Each row was made from one small tree. The marks that hang from a mark follow it in brackets, in the order of their numbers. Every link used is in the known rows. Write each row's tree.
Known rows:
q199{q361{q837} q688}: [  8.0   3.0  10.9   5.4   7.0  -6.1  -9.3 -17.3 -18.8   0.5 -14.7 -35.9
  -1.8   2.9   1.9 -13.2]
q951{q166{q361{q151}} q199{q688{q837}}}: [ 36.2 -14.4   7.4 -12.4   7.7 -15.3 -17.9 -54.0 -31.0   8.1 -31.0 -45.5
   8.3  31.0  15.2 -13.5]
q951{q199}: [ 7.3 -2.8  5.0 -5.8  0.5 -2.2 -8.9 -8.5 -8.3 -0.2  4.1  1.9  4.4 -2.2
  5.2 -8.0]
q361{q151{q688 q951} q166 q837}: [ 39.8 -25.0  17.8 -10.2   0.8 -14.0  -1.1 -41.8  -3.0  -1.3 -38.4  -4.7
   1.2  21.4   1.7   0.9]
q166{q361}: [  8.5   0.0   2.0  -1.9  -1.5  -6.3  -2.1  -8.4 -13.1   0.0   7.4  -3.7
   2.6   9.1   8.1  -2.1]
q166{q361{q151}}: [ 16.5 -11.7   4.4  -2.3   1.6 -14.3  -4.0 -18.8 -23.5   1.2   4.8  -6.3
  -0.9  17.1   1.0   3.5]
q199{q688}: [  3.6   0.3   6.6   2.1   1.2  -3.3   0.2 -10.7  -0.4  -1.4 -14.5 -16.5
  -9.3  -1.4  -1.1  -4.9]
q951{q166{q361{q837}}}: [ 24.2  -2.2   0.9  -7.1   5.0   1.1 -15.0 -15.8 -20.1   8.8  -7.9   2.3
  14.2  18.9  16.3  -4.3]
q151{q688 q951{q166{q361{q837}} q199}}: [ 45.5 -13.7  15.9 -19.5   0.5 -12.4 -23.1 -48.8 -22.1  -1.3 -30.7 -26.3
  12.2  23.7  31.1 -16.4]
q199{q688{q837} q951{q166{q361{q151}}}}: [ 31.3  -7.4   6.0  -4.9   6.1 -18.5 -10.3 -54.5 -19.1   8.2 -24.5 -46.9
  -5.8  32.5  17.2 -11.6]
q199{q688{q837} q951{q166{q361}}}: [ 23.1   4.5   3.5  -4.2   3.0 -10.4  -8.4 -43.2  -8.4   7.4 -23.1 -43.7
  -2.2  24.4  24.2 -17.1]
q199{q361 q688}: [  1.3   5.6   6.5   6.4   2.1  -7.8  -6.1 -10.7 -11.8  -2.5 -18.4 -48.5
  -9.2  -1.7   3.8 -11.5]
q199{q361{q151 q166 q837} q688 q951}: [ 29.4  -6.1  17.7   4.3   6.9 -15.5  -9.3 -35.3 -17.0   6.0 -18.9 -23.3
 -11.2  11.6   3.0 -13.2]
q151{q688{q837} q951{q199}}: [ 21.1 -12.4  11.6 -13.8  -1.8 -14.1  -3.6 -48.5  -1.2  -7.1 -30.4 -43.9
   8.3  17.6  14.5 -15.4]
q361{q151{q688 q951{q199}} q166 q837}: [ 47.8 -27.7  22.8 -15.8   1.4 -16.1  -9.9 -49.8 -11.5  -1.6 -34.3  -2.5
   5.8  19.1   6.7  -7.4]
q951{q199{q361{q151 q166 q837} q688}}: [ 34.3 -13.3  19.3  -2.9   8.6 -12.2 -16.9 -35.6 -29.3   5.9 -25.6 -21.5
   3.2  10.0   0.8 -15.1]
q361{q151{q951} q166}: [ 26.7 -16.8   8.9  -0.8  -3.8 -10.0   1.3 -21.3  -0.3   0.1 -22.0   1.8
  -5.5   8.8   3.3   6.6]

Write each row's tree:
[ 32.5 -21.5  12.3 -11.9   5.3  -8.6  -0.8 -29.5  -4.9   4.2 -32.1   6.7
   7.1  22.3  -7.6   0.3] : q361{q151{q688} q166 q837}
[ 27.4 -12.2  12.0   3.9   1.0 -18.3  -0.1 -47.7 -11.1   0.3 -46.9 -62.9
  -4.1  19.5   6.9  -8.7] : q199{q361{q151{q951} q166} q688{q837}}
[ 27.7 -11.0  15.4   5.4  -1.8 -17.6  -4.6 -32.4 -12.2  -2.2 -39.5 -46.3
 -14.8   7.1   7.1  -5.2] : q199{q361{q151{q951} q166} q688}
[ 31.7  -5.7   6.3  -5.2   0.5  -4.6 -15.6 -27.6 -17.8   3.3 -14.3  -9.0
   8.5  17.9  25.6  -3.9] : q151{q951{q166{q361{q837}}}}
[ 28.2 -14.9   3.2 -16.5   8.0 -15.7 -20.9 -48.8 -24.8   3.9 -47.3 -73.8
  14.8  30.8  13.8 -17.8] : q951{q166 q199{q361{q151{q688{q837}}}}}
[  3.2   9.0   6.6   6.3   3.8 -13.7  -2.9 -34.2  -6.4   0.2 -14.2 -64.4
  -8.9  10.1  10.8 -21.1] : q199{q361 q688{q837} q951}
[ 37.4 -20.4  17.1  -6.1   0.9 -16.2  -3.0 -55.8  -8.0   1.3 -40.2 -30.1
   0.1  17.7   6.8  -9.6] : q361{q151{q951{q199{q688{q837}}}} q166}
[ 21.5 -11.6  15.2 -12.2  -4.6 -13.3  -8.0 -32.9  -2.2 -10.0 -22.8 -28.1
  -2.3   4.7  14.6 -12.3] : q151{q688 q951{q199}}
[ 19.7  -3.1   2.9  -9.7   6.2  -0.8 -13.5 -35.3  -7.9   7.2 -36.7 -37.8
   9.4  13.7  13.7 -16.9] : q951{q166 q199{q688{q837}}}
[ 23.5   5.7   6.8  -2.9   0.3  -9.7 -12.7 -27.9  -9.9   4.7 -16.0 -26.7
 -12.7  11.2  24.4 -13.8] : q199{q688 q951{q166{q361}}}
[ 25.4 -19.4   4.6 -12.9   3.1 -11.1   7.2 -38.3   3.2   4.0 -43.0 -21.8
  10.0  30.0  -5.6  -1.8] : q361{q151{q688{q837}} q166}
[ 40.2 -25.8  15.2 -16.5  -0.9 -18.8  -2.1 -58.3  -3.2  -1.6 -45.6 -32.3
   8.5  27.2   8.4  -9.2] : q361{q151{q688{q837} q951{q199}} q166}
[ 28.9 -12.3   6.9   0.5   5.7 -10.9 -21.6 -30.5 -26.5   3.0 -26.6 -38.8
   2.4  16.7  15.4  -2.6] : q199{q361{q151{q951{q166}} q837}}
[ 19.4   7.8   9.0   2.5   7.6  -5.8 -20.0 -26.8 -15.1   6.1 -22.0 -42.4
  -7.7   7.1  19.0 -19.8] : q199{q361{q837} q688 q951{q166}}
[ 19.5   0.4   9.0  -3.1   3.2  -6.9  -6.6 -33.1 -10.9   4.9 -34.6 -47.2
   9.6  10.0   9.6 -22.4] : q951{q199{q361{q166} q688{q837}}}
[ 15.1  -0.1  15.8  -0.2   7.5  -8.0 -18.2 -25.1 -26.9   0.2 -10.2 -34.3
   2.9   0.8   7.1 -21.2] : q951{q199{q361{q837} q688}}
[ 33.9  -5.0  22.3  -0.6   0.8  -9.8 -14.7 -36.4 -17.0  -0.6 -29.9 -29.2
   1.0   1.3  17.0 -20.0] : q151{q951{q199{q361{q166 q837} q688}}}
[ 24.1 -10.9   8.3  -4.0   2.1 -10.8 -13.4 -17.5 -22.0   4.5 -13.9 -17.5
   4.8   6.9   4.1  -8.6] : q951{q199{q361{q151 q166}}}
[ 16.0   1.2   5.8  -3.5  -0.9  -2.7 -11.4  -6.9 -11.5   3.4 -11.8 -13.4
   8.4  -1.3  11.2 -14.2] : q951{q199{q361{q166}}}
[ 14.8   4.2   1.6  -2.8   4.6  -4.0  -6.0 -35.2   4.5   7.2 -29.6 -39.7
  -5.0  15.2  15.8 -14.9] : q199{q688{q837} q951{q166}}
